Each row was made from one walk, in order. Every step used is in the known rows, and no mark comes twice. Write each row's walk.
Known rows
vadu pime: [ 0.74 -0.52 -1.10  2.46  0.32  0.18 -1.09  0.02  2.52  0.95  0.25 -1.46
  2.60  0.14  3.84 -1.38  2.57  2.49 -1.07  2.08]
ruzi tugut zitefar pado vadu pime: [-1.84 -1.29  0.45  2.58 -0.20 -1.32 -3.56  1.57  0.34 -0.27 -1.35 -0.33
 -1.60 -0.36  0.21  4.13  2.86  4.52 -1.72 -0.02]
zitefar pado: [ 3.69 -2.99 -0.32  0.96  2.46 -0.33 -0.17  1.37 -0.41  3.19  2.25 -1.94
 -1.92  1.73 -0.38  1.03 -0.27 -0.95 -1.04  1.03]
pime vadu: [ 1.06 -1.02  1.07 -0.41 -0.39  1.29 -0.48  1.54 -2.88  2.07 -2.96  1.38
 -1.53 -2.85 -0.61  1.70  0.55 -1.55  2.44 -0.85]
tugut zitefar pado vadu pime zifut: [ 0.45 -0.17 -1.40  1.48  0.85  1.49 -0.69  1.44  0.18  3.23 -1.62 -1.01
  0.80  0.97  1.53  1.05  3.25  1.40 -3.37 -0.85]
tugut vadu pime: [ 0.67 -0.86 -2.52  0.86 -1.02 -0.57 -2.26  0.25  2.02  0.49  3.78  1.14
  1.39 -0.88  5.03  1.94  2.78  1.65 -0.65  0.18]
pime vadu tugut zitefar: [-1.24 -1.11  0.32  0.90 -1.96 -0.05 -1.96  2.68 -3.36  1.03 -1.82  2.17
 -2.97 -3.22 -0.76  2.60  0.80  0.55  1.88 -1.46]
pime zitefar tugut vadu: [-0.27 -1.43  0.67  1.47  4.28 -0.79 -4.59  0.77  1.82 -0.67  1.33  2.69
  1.87  0.64  0.58  4.02 -1.00  1.46 -1.85 -0.17]
ruzi pado zitefar tugut vadu pime: [ 0.87  0.25 -2.17  2.61  2.70 -1.60 -2.27 -1.25  0.48  1.07  2.09  0.09
 -1.11 -3.01  1.92  1.87 -2.99  3.53 -4.40  0.38]
pime zitefar pado ruzi tugut: [-0.09 -3.99  1.27  2.77  6.36 -1.05 -1.45  0.26 -1.01  2.84 -1.52  1.53
  0.89  1.74 -1.92  2.99  0.25  1.86 -3.70  1.59]
tugut zitefar: [-0.97  0.26 -0.55  1.29  0.40  0.27 -1.03  0.03  1.22  0.41 -2.17  0.99
  1.17 -0.27  0.00  0.04  2.17  1.08 -2.08 -2.28]
tugut zitefar pado vadu pime: [ 0.71 -1.38 -0.78  1.56  0.15  0.91 -0.35  0.75 -0.05  3.12 -0.92 -0.68
  0.99  1.12  2.30  0.35  3.01  1.61 -3.02 -1.11]
pado zitefar tugut vadu pime zifut: [-1.14  2.72 -1.80  2.79  0.91 -3.61 -1.95 -0.28 -0.84  1.60 -1.58 -0.34
  1.30 -1.41  0.90  2.55 -1.23  2.46 -1.94  1.13]
ruzi tugut zitefar: [-3.10 -0.05  0.68  2.10 -0.03 -1.75 -3.94  1.02  0.90 -2.24 -2.19  0.95
 -1.84 -1.41 -1.81  3.93  1.91  3.83 -0.96 -1.09]
zitefar pado ruzi tugut vadu: [ 0.72 -3.98 -0.21  2.63  2.76 -3.02  0.12  1.79 -2.45  2.22  0.54 -0.48
 -1.42  0.57 -2.66  4.30  0.67  1.85 -0.75  1.34]
pime zifut: [-0.69  3.65 -1.90 -0.39  1.86  1.93 -1.22  1.81  0.91  0.35 -2.24 -1.09
 -0.88 -0.62 -2.09  2.07  0.87 -1.02 -0.86  0.52]
zitefar tugut vadu pime: [ 0.72 -0.40 -1.04  2.15  0.61 -2.35 -4.32  2.35  2.75 -2.18  3.47 -0.19
  1.47 -0.60  2.14  4.10 -0.15  2.29  1.36  0.31]
pado zitefar: [-1.41  1.79 -0.32  1.34 -0.06 -2.75  1.51 -2.55 -3.05  3.02 -3.30  0.14
  0.59 -0.81  0.07 -0.97 -1.33  1.20 -2.55  0.73]
vadu tugut zitefar pado: [-1.56 -1.52 -1.35  2.32 -1.08 -2.13 -2.30  2.25 -0.93  0.07  2.73  0.25
 -2.93  0.32 -0.43  1.74  0.18  2.47 -1.34 -0.30]
pado zitefar tugut vadu pime: [-0.93  1.55 -1.10  2.97  0.31 -4.31 -1.54 -0.89 -1.09  1.50 -0.82  0.06
  1.60 -1.27  1.69  1.93 -1.52  2.76 -1.63  0.97]
tugut zitefar pado vadu: [ 0.41 -1.26 -0.41  0.76  0.03  0.82  0.05  0.74 -0.95  2.76 -1.00 -0.23
  0.13  1.12  0.94  0.79  2.08  0.79 -2.70 -1.77]
pado ruzi: [-2.63 -0.95  0.21  1.77  1.33 -2.30  3.37 -0.05 -2.99  0.59 -3.59  0.82
  2.77 -0.45 -3.03  0.57  0.54  1.79  0.01  0.83]

Write each row's walk
[-4.87 -0.91  0.67  3.37  1.32 -3.52  0.58  0.61 -2.38 -0.98 -5.23  1.54
  1.57 -1.43 -4.34  3.40  1.89  4.46 -0.65  0.06]  pado ruzi tugut zitefar
[-4.69  1.29 -0.05 -1.36 -5.96  0.32  0.94  0.82 -4.32 -0.87  0.30  1.15
 -0.74 -0.04  2.43  1.33  0.49  2.94 -0.31 -0.97]  pado vadu tugut zitefar
[ 0.02 -2.85  0.95  0.46  2.73  0.81 -1.28  0.40 -1.96  2.88  1.15  1.33
 -0.25  2.47  1.34  1.93 -0.43  1.10 -3.63  1.01]  pime zitefar pado vadu tugut
[ 0.91 -4.16 -0.61  3.49  2.82 -3.01 -0.27  1.81 -1.56  2.61  0.63 -0.98
 -0.55  0.58 -1.33  3.85  1.55  2.65 -1.11  2.08]  zitefar pado ruzi tugut vadu pime
[ 2.07 -3.47  0.77  1.50  5.75  0.77 -2.01  0.00  0.45  3.46  0.49  1.02
  0.42  2.42  0.10  1.31 -0.12 -0.09 -3.95  0.90]  pime zitefar pado
[ 1.30 -3.17 -0.57  4.05  4.80 -0.05 -1.34  0.02  1.77  3.58 -0.63 -0.40
  3.88  1.62  2.89 -0.24  2.64  3.14 -3.87  2.93]  vadu pime zitefar pado ruzi
[ 0.50 -1.26  0.01  3.74  3.89 -0.13 -3.82  0.48  3.62  0.58 -0.04 -0.28
  4.07  0.94  3.48  0.47  1.58  3.45 -2.40  2.35]  vadu pime zitefar tugut
[ 0.42 -1.45 -0.41  2.91  3.24  0.82 -2.45 -0.59  3.01  1.84 -0.48  0.21
  3.89  0.95  4.08 -0.92  2.64  2.95 -3.33  2.20]  vadu pime zitefar
[ 0.48 -1.54 -2.02  1.22  0.90  0.01 -3.25 -0.21  2.35  1.02  3.35  2.30
  2.23 -0.30  5.17  2.17  2.82  1.96 -2.21  0.30]  tugut vadu pime zitefar
[-0.83 -2.42  0.30  1.86 -0.66 -0.94 -0.84  3.09 -4.55  2.32 -2.26  1.84
 -2.65 -2.77 -1.91  3.14  0.85  0.81  1.48 -0.82]  pime vadu tugut zitefar pado ruzi
[-2.15 -1.13  0.78  1.70 -0.34 -1.33 -3.18  1.49 -0.55 -0.67 -1.45  0.13
 -2.52 -0.39 -1.14  4.52  1.93  3.68 -1.38 -0.72]  ruzi tugut zitefar pado vadu
[ 1.71 -2.58 -2.17  1.58  1.70 -0.08 -3.29  0.21  2.20  2.17  4.10  1.60
  1.50  0.30  5.02  2.46  2.69  1.65 -2.50  0.63]  tugut vadu pime zitefar pado
[-4.23 -1.39  0.12  2.31  0.42 -3.91  0.41  0.65 -2.91 -1.35 -2.33  2.13
  0.67 -1.73 -3.19  4.71  1.33  4.02  0.44  0.52]  pado ruzi tugut vadu
[-4.23 -2.02  0.07  3.32  1.95 -3.51 -0.63  0.37 -1.73 -0.58 -2.63  2.38
  2.23 -1.21 -1.67  4.45  2.24  5.00 -1.07  1.34]  pado ruzi tugut vadu pime zitefar
[ 1.60 -1.88 -0.79  2.09  2.12  0.04 -1.16  1.00  0.93  2.68 -0.58 -0.37
 -0.16  0.92 -0.23  0.68  1.96  0.44 -2.82 -1.58]  tugut zitefar pado
[ 0.54  0.79 -1.73  2.08  1.16 -1.65 -4.77  3.05  3.01 -2.07  2.80 -0.61
  1.14 -0.86  1.47  4.81  0.09  1.95  1.07  0.58]  zitefar tugut vadu pime zifut
[ 0.30  2.05 -2.49  2.20  1.69  1.55 -1.89  1.36  3.13  1.23 -1.23 -2.20
  2.03 -0.31  2.39  0.06  3.21  1.83 -1.67  2.32]  vadu pime zifut
[ 0.87 -2.80  1.19  0.16  3.60  1.54 -0.86 -0.16 -1.42  3.52  0.16  1.10
  0.75  2.60  1.46  1.53 -0.04  0.33 -3.75  0.79]  pime zitefar pado vadu
[-3.26 -0.03 -1.22  1.80 -2.29 -1.98 -2.26  1.61 -0.70 -1.55  1.65  1.23
 -2.01 -0.56 -0.21  1.27  0.34  3.00 -0.83 -0.77]  vadu tugut zitefar
[-1.28  1.98  0.22  2.50  0.84 -4.07 -0.44 -1.07 -2.05  1.27 -2.73 -0.59
  0.96 -0.77 -0.79  0.91 -2.86  1.94 -1.32  0.90]  pado zitefar tugut
[-0.08  1.15 -1.90 -0.51  0.26  3.52 -0.31 -0.21 -0.12  0.73  1.37 -0.61
 -1.02 -2.05  3.42  0.99 -0.39  2.80 -3.75  0.33]  ruzi pado vadu pime zifut
[-0.79 -2.35 -0.53  2.42  1.12 -2.13 -5.51  1.28  1.52 -0.73  2.34  1.25
 -1.68 -0.79  1.70  5.79  2.34  4.16 -1.32  1.09]  ruzi tugut vadu pime zitefar pado
[ 0.46 -3.31 -0.12  4.45  4.72 -0.68 -2.44  0.36  1.75  2.73 -0.86 -0.27
  2.94  1.27  2.25  1.17  2.80  4.15 -3.65  3.12]  vadu pime zitefar pado ruzi tugut
[ 2.19 -2.90 -0.58  3.41  4.44  0.71 -2.59  0.04  2.82  3.43  0.68 -0.68
  2.93  1.84  3.92 -0.48  2.47  2.48 -3.76  2.71]  vadu pime zitefar pado
[ 0.00 -2.11  0.11  1.25 -1.18 -0.16 -2.04  3.16 -3.54  2.09 -1.02  1.55
 -3.64 -2.71 -1.00  3.04  0.74  0.23  1.46 -1.04]  pime vadu tugut zitefar pado
